What can hang from each mark
ponu: kori paniv
paniv: ponu retu
tesis: ponu retu
kiruf: retu
kori: muta
retu: kiruf nadol paniv
renaf: kiruf

Every row comes from one small tree of marks. The marks that hang from a mark follow it in brackets, in alphabetical order. Every link used is in the known rows. Which tree was each row made from?
Known rows
ponu{kori{muta} paniv{retu{kiruf nadol}}}: [-3.950  0.661 -1.437  0.120 -1.641 -0.465 -0.070 -0.067 -0.321 -2.632
 -3.396 -1.489  1.672  1.202 -4.143 -3.825]
kori{muta}: [-2.940  0.653  0.411  0.071 -1.417  0.978 -0.355 -0.604 -0.861 -1.070
  0.210 -0.758 -0.266  1.349 -1.523  0.285]
renaf{kiruf{retu{nadol paniv{ponu{kori}}}}}: [-2.878 -1.999 -2.123  0.604 -1.996  2.201 -0.582  2.402 -1.571 -0.247
 -3.405  0.731  0.936  1.321 -0.312 -2.962]
tesis{ponu{kori paniv{retu{kiruf nadol}}}}: [-1.595  1.164 -3.271 -0.130 -0.496 -2.631 -2.287 -0.156 -0.341 -0.730
 -1.306 -0.147  0.667 -0.079 -0.140 -2.201]
paniv{ponu{kori{muta}} retu{kiruf nadol}}: [-1.256  1.691 -2.533 -4.106 -2.228  0.425 -2.808  0.924  0.568  0.325
 -2.701  0.385  0.927  2.186 -3.033  0.171]
tesis{ponu{kori paniv} retu{kiruf}}: [-1.426  0.402 -5.245  1.305 -1.090 -4.211 -3.081  2.747 -1.121 -1.336
 -1.290 -1.208  0.699 -2.515  1.029 -2.371]
kiruf{retu{paniv}}: [-2.437 -2.398 -3.021  1.418 -2.053  1.421 -0.028  0.856  0.287  0.800
 -1.877 -1.070  0.922 -0.801  1.682 -0.970]
tesis{retu{kiruf paniv{ponu{kori}}}}: [-0.996 -2.323 -4.414 -0.526 -2.182 -0.260 -1.396  3.769 -0.830 -0.369
 -1.915 -0.659  0.700 -2.498  0.296 -1.182]
renaf{kiruf{retu{nadol paniv{ponu}}}}: [-2.823 -1.829 -2.019  0.408 -2.019  2.820 -0.231  2.197 -1.322  0.183
 -3.148  0.932  0.457  1.035  0.194 -2.782]
retu{nadol}: [-1.323 -1.781  0.397 -0.545  0.185  2.396 -0.404 -0.681 -1.248 -0.862
  0.231  0.566  0.465 -0.261  0.201 -2.537]
renaf{kiruf{retu{nadol paniv{ponu{kori{muta}}}}}}: [-3.903 -1.779 -1.967  0.616 -2.473  2.527 -0.695  2.137 -1.844 -0.633
 -3.322  0.510  0.815  1.774 -0.814 -2.843]
tesis{ponu{kori{muta} paniv} retu{kiruf nadol}}: [-3.762 -0.474 -4.790  0.966 -1.661 -2.059 -3.508  1.973 -2.447 -2.514
 -1.043 -1.181  0.899 -2.060  0.414 -3.959]
ponu{kori paniv{retu}}: [-0.965  1.664 -1.270  0.740 -0.640 -2.559  0.090  0.207  0.613 -1.735
 -3.122 -1.255  2.011  0.496 -2.288 -2.355]
renaf{kiruf}: [-1.264  0.512  0.357  0.321 -0.266  1.273  0.663  1.801 -0.983 -0.483
 -1.909  1.206 -0.547  1.707 -0.914 -1.443]
ponu{kori{muta} paniv{retu}}: [-3.007  2.156 -0.997  0.770 -1.679 -1.884 -0.149 -0.247 -0.023 -2.449
 -2.937 -1.795  1.830  1.375 -3.377 -2.221]
renaf{kiruf{retu{paniv}}}: [-2.923 -1.134 -1.741  1.294 -1.730  2.197  0.663  2.422 -0.801  0.103
 -3.294  0.447  0.161  1.150  0.281 -2.124]
tesis{ponu}: [-0.268  1.068 -2.112 -0.202 -0.052 -1.828 -2.400 -0.387 -0.494  0.624
  1.183  0.543 -0.599 -0.254  1.993  0.571]

Write each row's tree
[-1.904  0.120 -1.697  0.068 -0.601 -1.193  0.189  0.382  0.294 -1.892
 -3.553 -0.985  1.844  0.272 -3.038 -3.997]  ponu{kori paniv{retu{kiruf nadol}}}
[-3.163 -6.024 -3.414 -2.253 -2.353  3.154 -0.806  1.043 -1.945 -0.513
 -1.917  0.571  0.618 -0.599 -2.734 -3.819]  retu{kiruf nadol paniv{ponu{kori{muta}}}}
[ 0.186  1.347 -2.734 -4.149 -1.509 -0.081 -2.634  1.239  1.016  0.857
 -2.825  0.728  1.084  1.510 -2.270  0.006]  paniv{ponu{kori} retu{kiruf nadol}}
[-2.981  1.478 -3.105 -0.120 -1.194 -2.131 -2.415 -0.451 -0.755 -1.221
 -1.188 -0.514  0.563  0.602 -0.884 -2.091]  tesis{ponu{kori{muta} paniv{retu{kiruf nadol}}}}
[-1.598  0.820 -1.559 -0.493 -0.659  0.694  1.228 -0.089  0.959 -0.460
 -2.810 -0.497  0.430 -0.581 -1.618 -3.536]  ponu{paniv{retu{kiruf nadol}}}
[-2.015 -5.905 -3.482 -2.541 -1.885  3.697 -0.197  1.025 -1.281  0.555
 -1.645  1.038  0.085 -1.454 -1.538 -3.654]  retu{kiruf nadol paniv{ponu}}
[-0.419 -1.161 -3.469 -0.146 -2.150  0.053 -1.464  2.884 -0.990 -0.224
 -0.916 -0.560  0.783 -2.697  1.930 -0.473]  tesis{retu{paniv{ponu}}}
[-1.386 -2.368 -3.785  0.722 -2.627 -0.019 -1.397  1.167  0.163  1.090
 -2.107 -0.950  1.564 -0.441  0.963 -0.320]  kiruf{retu{paniv{ponu{kori}}}}
[-2.229 -3.375 -3.460  0.144 -2.500  2.263 -1.253  0.560 -0.486  0.978
 -1.727 -0.385  1.384 -0.931  1.571 -1.916]  kiruf{retu{nadol paniv{ponu}}}
[-1.215  0.997 -1.893  0.336 -0.703 -2.345  0.377  0.682  0.846 -1.449
 -3.661 -1.235  1.616  0.386 -3.121 -2.771]  ponu{kori paniv{retu{kiruf}}}
[-1.316  1.484 -0.894 -0.071 -0.629  0.460  0.928 -0.625  0.694 -0.720
 -2.243 -0.528  0.817 -0.530 -0.786 -3.144]  ponu{paniv{retu{nadol}}}
[-1.947  1.311 -1.232 -2.723 -0.370  2.828  0.080  0.571  1.251  0.238
 -2.370  0.481 -0.127  0.830 -0.757 -1.253]  paniv{retu{kiruf nadol}}
[-1.791 -0.363 -4.903  0.542 -1.625 -0.934 -2.928  2.301 -1.621 -0.352
  0.254 -0.332  0.039 -3.007  4.213 -0.724]  tesis{ponu retu{paniv}}
[-2.576 -4.706 -2.163 -1.453 -2.280  2.686 -1.484 -0.021 -2.470 -0.996
 -0.821  0.478  1.470 -0.436 -1.071 -2.981]  retu{nadol paniv{ponu{kori{muta}}}}
[ 0.669  0.442 -1.318 -1.415 -1.822 -2.449 -2.902  0.351 -0.691  0.064
 -0.345 -0.099  1.077  1.372 -2.277  1.446]  paniv{ponu{kori{muta}}}
[-1.908  0.108 -4.067  1.502 -0.930 -2.918 -3.792  1.522 -2.352 -2.299
 -0.376 -0.850  1.562 -2.657  2.344 -3.596]  tesis{ponu{kori paniv} retu{nadol}}
[ 0.787  2.709 -1.758 -3.953 -1.478  0.888 -2.375  0.152  1.113  1.493
 -1.550  1.017  0.634  1.045 -0.109  0.897]  paniv{ponu retu{nadol}}
[ 0.043  3.897 -1.906 -3.182 -2.282 -1.603 -2.939  0.688  1.070  0.568
 -2.092 -0.082  1.167  2.471 -1.984  2.456]  paniv{ponu{kori{muta}} retu}
[-3.166 -2.558 -5.512 -0.418 -1.534  1.042 -2.755  2.591 -2.123 -0.622
 -0.380  0.117 -0.186 -3.311  3.178 -3.021]  tesis{ponu retu{kiruf nadol paniv}}
[-1.364  1.608 -3.182 -0.549 -0.540 -1.349 -1.546 -0.432  0.159  0.318
 -0.777  0.191 -0.331 -0.674  0.873 -1.863]  tesis{ponu{paniv{retu{kiruf nadol}}}}
